Each row was made from one small tree. The marks that hang from a mark follow it in brackets, in alphabetical order. Every link used is in the known rows. Write each row's tree.
Known rows
P(N W): [  9.8  -7.3  16.5  22.4  11.5  22.6 -16.4   4.6 -29.5   7.7  -1.9 -15.1
  -9.9   3.0 -13.4  -6.9  -0.6 -11.1  19.1  -9.2   4.5 -16.2  -3.5  -2.9]
P(M): [  0.8  -5.1  14.9   6.6  15.2   3.4 -13.4   4.7  -4.2   4.4   3.3   3.2
  -7.6  -4.5  -9.1   6.6   5.1  -9.3  -6.7   6.5   7.9  -4.9  -2.7 -14.8]
N(P(M R W)): [  6.6 -13.3  45.1  27.4  56.5  29.8 -27.0   9.5 -47.2   3.5   1.6 -10.4
   2.9   0.5 -11.0  -0.8  11.7 -13.3   3.2 -13.6   5.6 -33.4 -10.4 -36.3]
G(P(T) S): [  4.8 -14.1  -3.6  -5.5   8.4   0.6   7.5   9.2   8.9 -14.6 -15.3   4.9
 -17.3  -0.4   1.4 -20.7  -2.4   6.5  -3.4  -3.3 -10.2 -10.0   4.0   3.3]
W(P(N R T)): [ -4.4 -15.9  23.0  23.8  41.5   9.8 -16.2   7.6 -27.1 -17.6  -4.4  -3.8
   7.6  13.8 -17.0   7.5  35.0 -32.9  27.3  -2.9  13.5 -32.6 -18.6 -15.8]
C(G(Q)): [ 11.7 -12.6 -11.2  -5.2 -12.8  27.3   9.4  -1.8  17.4   7.8   0.0 -13.5
   4.3  -9.2  -2.9  11.0 -25.9   7.9 -12.2 -13.1  -2.3   0.4  -2.3  -0.7]
W(P(M R T Y)): [ -5.3 -25.1  41.8  26.7  68.0  15.3 -32.3  13.8 -22.7 -15.4  10.8  10.6
   3.1  -6.4 -17.6   1.5  41.4 -31.6  -1.7   3.8  11.5 -29.5  -8.7 -39.7]
S(G(C P Q)): [ 18.6 -16.8 -40.3  -7.7 -14.1   5.2  20.3  -1.3  46.9  14.3 -12.6  -3.7
   5.2  -9.8   6.5   2.8 -32.0  18.3 -25.7 -14.8 -18.6  -9.1 -12.4   1.6]
N(P(M R T Y)): [ 16.1 -25.6  50.0  18.6  81.9  20.6 -26.0  21.1 -36.7  -7.3  -5.9   9.4
   3.1  -3.8 -22.3 -14.2  21.7 -14.7  -3.8 -15.5  10.0 -39.0 -16.3 -44.0]
R(P(T)): [  1.9  -4.2  14.3   3.9  10.1  12.0  -5.9   5.5 -22.2 -22.9  -6.2  14.3
  -0.4   3.7  -5.2  -2.5   4.3   0.3   3.2 -10.8  15.1 -16.6 -11.6  -9.5]
S(G(P(R) Q)): [  5.2 -16.3 -19.5   9.4   5.0   7.9  13.2  10.1  18.6  10.4 -11.7   3.0
  15.8   1.7  -0.1  10.0  -9.7   9.6  -5.5  -3.9 -19.8 -17.3 -21.9  -1.7]
G(C Q S): [ 15.7 -18.1 -33.0 -11.2 -22.4  27.9  15.7 -15.7  43.1  11.4   2.6 -31.2
   7.4 -19.2 -15.4   6.8 -26.4   8.2 -22.2 -26.4 -13.3  -5.8  -0.4   3.4]
Q(G): [ -0.1  -8.6 -17.2   1.8  -0.2   7.8   4.3   5.8   9.0   9.6  -2.5   2.3
   3.8  -5.1  -0.9   5.1 -10.1  12.0  -8.3   4.4   2.5  -5.2 -13.1  -6.0]
C(G(P(T) Q)): [ 13.5 -22.3  -5.3 -10.0   6.0  15.3  16.9  11.1  13.4  -6.6 -16.1   4.3
 -14.3  -1.8   6.2 -10.6 -22.9  10.5  -9.6  -8.8  -3.7  -8.3  -0.4   0.0]
G(P(M T W Y) S): [ 13.6 -30.6  31.4  20.2  45.8  29.1 -24.5  19.8 -16.4  -4.8  -2.3   4.0
 -32.0 -16.8 -12.7 -33.1   2.7  -3.4 -13.1  -6.1  -7.7 -22.1  10.5 -23.6]
G(C P(M) S): [ 13.1 -20.3 -11.6  -7.3   3.3   1.3   2.1  -2.2  33.0   6.0  -4.7  -3.0
 -16.6 -10.1   4.0   1.6 -15.9   0.4 -25.2  -7.6 -12.5 -10.5   6.1  -6.1]
Y(P): [ -6.2   5.2   4.7   9.0   2.6  -3.4  -5.0   7.4  -2.4  -8.3  10.2  -7.4
 -17.7   5.2 -10.0   5.9  10.5  -8.9  -8.6  13.0   6.1  -8.1  -4.0  -7.2]
N(P(M T Y)): [ 19.5 -16.6  45.0  10.4  66.6  16.4 -28.7  15.1 -27.1  -9.1  -9.9  11.0
  -9.3 -12.3 -16.4 -24.5  11.3  -7.9 -13.1 -15.3  10.8 -26.3  -6.2 -40.9]
Y(P(N)): [  3.2   1.5   9.6  17.1   7.5   0.5 -12.7   8.3 -11.1  -3.5   1.7 -12.4
 -21.4  10.6 -21.8   7.9  11.4 -20.2   6.9   7.2  10.2 -18.4 -12.3  -5.1]
W(P(N)): [ -2.2   2.2  10.4  14.7  11.1   0.3 -21.6  -9.4  -7.8  -8.8  -3.7  -3.9
   1.1   3.2  -0.9   8.3  17.3 -24.5  13.7  -1.0   2.8 -12.2  -3.4  -7.2]
G(P(Y) Q S): [ 15.6 -15.8 -10.7  -2.0   0.4  15.4   0.0  -5.1  29.3   3.3  -7.7  -1.2
  -7.8 -19.8  -0.6 -17.8 -17.2  10.4 -19.1 -15.2 -31.4  -4.7  11.3   1.8]
C(G(P(R Y) Q S)): [ 20.1 -33.8  -8.8   2.7  10.3  34.0   6.7   5.9  26.5   8.0  -2.9  -7.1
   5.3 -11.5   0.8   1.6 -23.5   7.8 -17.7 -21.2 -29.4 -16.1   0.5  -2.1]
R(P(N T W)): [ 11.8 -11.1  30.1  26.6  21.2  34.2 -21.9   9.3 -51.7 -14.5  -8.4  -0.8
 -10.4   6.9 -19.3  -9.8   3.8 -11.1  22.3 -20.3  19.4 -32.6 -15.1 -11.8]
C(G(P(T) Q S)): [ 16.8 -26.9 -15.1 -11.3  -4.5  27.7  16.8   7.8  26.6  -6.9 -15.9  -7.9
 -13.0  -9.1  -0.9  -9.3 -28.4  14.3 -15.7 -16.7 -12.8  -9.5   1.9   2.9]
R(P(M Y)): [  9.3  -7.5  30.0  15.3  25.8  16.2 -31.8   1.9 -16.5  -5.8   5.8  20.9
  -1.9 -12.0  -7.1   5.2   3.9  -8.6 -15.2  -9.1   6.2 -15.8  -4.9 -25.1]
Q(G(P(N W))): [  9.5 -15.5  -2.6  19.9  14.2  14.1  -7.7  12.1 -14.7  13.2 -15.6   1.2
 -18.6   3.0   5.0 -12.2 -15.4   4.6   9.5   0.2  -5.3 -20.9  -9.9  -3.2]

Which tree is each row?
[ 14.1 -35.4 -25.0   2.2  10.4  29.9  13.3  12.2  15.7   4.4  -8.6 -12.2
 -18.3 -11.3  -0.5 -21.2 -26.1  19.6 -18.7 -14.3  -6.9 -24.2  -4.6  -7.9]	Q(G(C P(T W) S))
[  6.0 -29.2  32.2  28.2  52.2  34.3 -13.6  22.5 -40.6  -3.1   9.4  -3.9
  -0.4  -0.7 -22.0 -21.0  17.3  -9.1  10.0 -10.5   5.4 -28.2  -5.7 -20.7]	P(R T W Y)
[ 18.5 -16.9 -38.8  -3.4 -17.1  22.0  15.8  -3.0  41.3  18.7  -1.8 -18.5
  18.0 -15.0 -12.8  13.3 -27.7  14.3 -24.6 -20.1  -5.6  -9.2 -19.2  -3.9]	S(G(C Q))
[ 16.7 -21.6 -23.0  -1.7 -13.0  30.0  12.2 -11.1  28.0  10.2  -2.0 -27.1
 -12.2 -16.7   1.5 -12.5 -31.5  12.7 -19.1 -25.6 -24.8 -11.5  12.1   3.6]	G(C P(W) Q S)
[ 12.6 -22.5 -42.7  -7.4 -14.8  22.9  14.4  -3.1  41.3  15.1   1.1 -19.0
   7.5 -15.8  -6.9   9.6 -27.5  17.1 -25.7 -14.7  -5.7 -11.0 -11.5  -2.8]	Q(G(C S))
[  7.4 -18.9  41.2  13.9  65.9  15.2 -16.0  17.3 -36.1  -9.8  -9.9   2.9
   4.0   5.1 -19.3  -3.4  20.2 -14.1   3.1 -10.7  16.1 -36.4 -20.7 -36.6]	N(P(M R T))
[ 19.1 -24.9  35.8  20.4  52.0  17.0 -29.4  19.8 -22.5   1.2  -6.7   7.9
 -17.5  -5.4 -33.9 -14.5  14.8 -21.7   4.5  -5.1  17.2 -26.5 -11.8 -24.5]	P(M N T Y)
[  8.6 -23.7 -21.9  -5.3   2.8   2.5  18.1  -1.1  28.2   3.3  -3.2  -8.5
   3.0   3.2   7.4   5.2 -10.8   2.2  -9.2 -14.6 -20.7 -18.1  -1.3   5.9]	G(C P(R) S)
[ 20.5 -23.6  53.8  38.0  52.6  43.6 -45.9  16.7 -56.0  -7.8  -1.7   8.8
 -18.3  -6.6 -31.4 -13.4  10.3 -20.8   8.1 -19.5  21.8 -40.6 -13.3 -33.4]	R(P(M N T W Y))
[ -4.5 -21.4  37.8  30.2  57.3  12.8 -29.7  12.2 -30.7 -13.1  -1.6   0.1
   0.8   9.0 -26.0  14.1  40.4 -41.6  20.5   3.6  21.2 -37.7 -21.8 -30.2]	W(P(M N R T))
[ 16.3 -17.9 -34.6 -15.6 -20.0  11.5  20.3 -13.7  48.7   7.2  -8.5 -16.3
  -5.0 -13.9   3.8  -3.4 -30.1  12.7 -23.5 -21.4 -25.6  -6.6   6.5   8.5]	G(C P Q S)
[ 14.7 -13.3 -32.7  -6.3  -6.2  -8.2  15.1   5.6  35.6   9.1 -11.7   6.2
   0.6  -1.2  16.0   1.0 -23.3  15.4 -20.7  -7.6 -12.9  -8.3 -10.5   1.8]	S(G(C P))
[ 11.4 -12.5  34.1  19.5  30.3  18.5 -26.8  11.1 -34.6 -13.4 -11.7  13.3
 -11.4   4.9 -26.0   6.4  10.5 -20.4  11.1 -10.0  26.8 -32.4 -22.5 -21.2]	R(P(M N T))
[  1.4 -25.8  49.2  46.5  59.6  32.1 -29.6  32.6 -54.6  -4.5  10.3 -18.8
 -28.3  13.5 -49.1   4.2  32.6 -37.5  17.2   8.6  28.2 -49.1 -24.7 -33.4]	Y(P(M N R T W))
[  4.2 -28.4  46.5  35.2  72.9  18.9 -40.0  15.2 -31.4 -11.0   2.6   6.2
   0.1  -0.1 -29.3   3.2  41.9 -42.9  13.5  -1.7  15.8 -40.2 -17.1 -37.2]	W(P(M N R T Y))
[ 30.4 -23.7 -11.5  -1.1  11.5   7.5   2.4  -5.7  26.7  13.6 -13.2  -2.8
  -9.8  -9.0  -3.4 -14.6 -23.2  -2.7  -9.3 -24.6 -18.1 -18.5   0.5   0.9]	G(C P(N Y) Q)
[ -2.3 -21.9  23.7  22.9  36.4  28.9  -3.5  19.5 -40.1  -5.5   5.4 -10.4
  -0.1   7.9 -18.8 -10.0  16.2  -8.8  17.3  -5.5  10.5 -26.2 -10.2 -13.9]	P(R T W)
[ 15.4 -17.7 -22.0 -11.3 -20.5  23.5  14.3  -2.9  36.3   3.1 -10.9 -10.8
  -7.2 -11.0   9.5   2.4 -35.5  15.4 -19.9 -15.8 -23.4  -1.0   6.5   8.3]	C(G(P Q S))
[  9.2  -7.3 -25.5   0.6  -9.6   3.5  10.2   4.4  28.4   8.8 -15.8   4.9
   3.0  -6.9   5.6  -0.1 -20.4  17.1 -14.7  -3.9 -19.1  -4.8 -11.7   1.2]	S(G(P Q))
[ -3.9 -13.7  39.0  29.9  40.0  24.5 -24.2  25.4 -37.1 -10.7  14.8 -12.0
 -37.7  -1.1 -32.4  -7.7  21.6 -19.4  -7.2  14.1  24.9 -26.2  -6.3 -32.6]	Y(P(M T W))
[ -3.5 -18.5  31.9  28.8  36.3  26.8 -19.2  13.2 -34.2   9.6  13.6  -9.3
  -1.8   0.7 -16.9   8.4  14.1 -16.3   6.3   1.7   7.8 -22.7  -8.0 -23.0]	P(M R W)
[ 19.3 -11.5  48.5  24.3  57.4  30.8 -39.7   6.9 -38.2   4.8   1.5  -2.0
 -10.1 -17.3  -8.2 -21.7   2.6  -6.7 -12.8 -18.4   0.3 -23.8   3.5 -40.8]	N(P(M W Y))
[ 19.0 -14.1  46.4  37.9  36.3  39.0 -48.1   6.3 -46.2   2.6   3.6   6.2
 -12.5  -8.8 -20.7  -2.0   3.0 -19.3   4.1 -18.2  10.7 -31.7  -7.9 -27.7]	R(P(M N W Y))
[ 11.1 -22.3 -27.4   2.6   8.5  -4.1  17.4  11.4  26.2  10.9  -7.8   4.3
  13.8   7.2   9.7  11.8 -12.5   8.1 -11.7  -8.2 -13.1 -21.0 -20.2  -1.8]	S(G(C P(R)))
[ 15.8 -34.0  40.8  29.0  66.7  21.8 -26.3  26.1 -32.4   2.8  -2.4   5.8
  -4.6   2.3 -39.6  -4.0  25.0 -29.4  14.2  -5.5  16.4 -39.1 -21.6 -28.0]	P(M N R T Y)
[ 12.9 -13.3 -24.9 -14.7  -9.4  -2.1  20.6 -10.3  35.6   6.6  -8.9  -4.5
  -6.0  -6.3  11.2  -4.5 -24.9   9.0 -17.4 -13.8 -16.8  -5.0   5.0   5.6]	G(C P Q)
[ -8.6 -13.7  17.5  17.9  33.3   6.6   0.2  24.2 -21.4 -17.0   8.8  -7.1
 -10.5  15.4 -26.6   4.8  28.6 -17.9   4.7  11.8  16.5 -28.8 -18.9 -15.7]	Y(P(R T))
[ -7.8 -22.7  44.3  38.0  54.8  28.6 -21.5  31.3 -46.3  -9.4  18.3 -14.0
 -25.0   7.6 -38.1   3.0  31.9 -26.9   2.3  14.0  24.4 -38.8 -16.5 -35.7]	Y(P(M R T W))
[ 24.2 -24.7 -14.0  -5.9  -4.5  29.3   4.2  -0.2  35.7   5.9  -6.5  -4.4
  -7.6 -19.9   6.6  -8.8 -33.8  14.8 -27.0 -20.9 -29.2  -4.3  11.0   1.0]	C(G(P(Y) Q S))
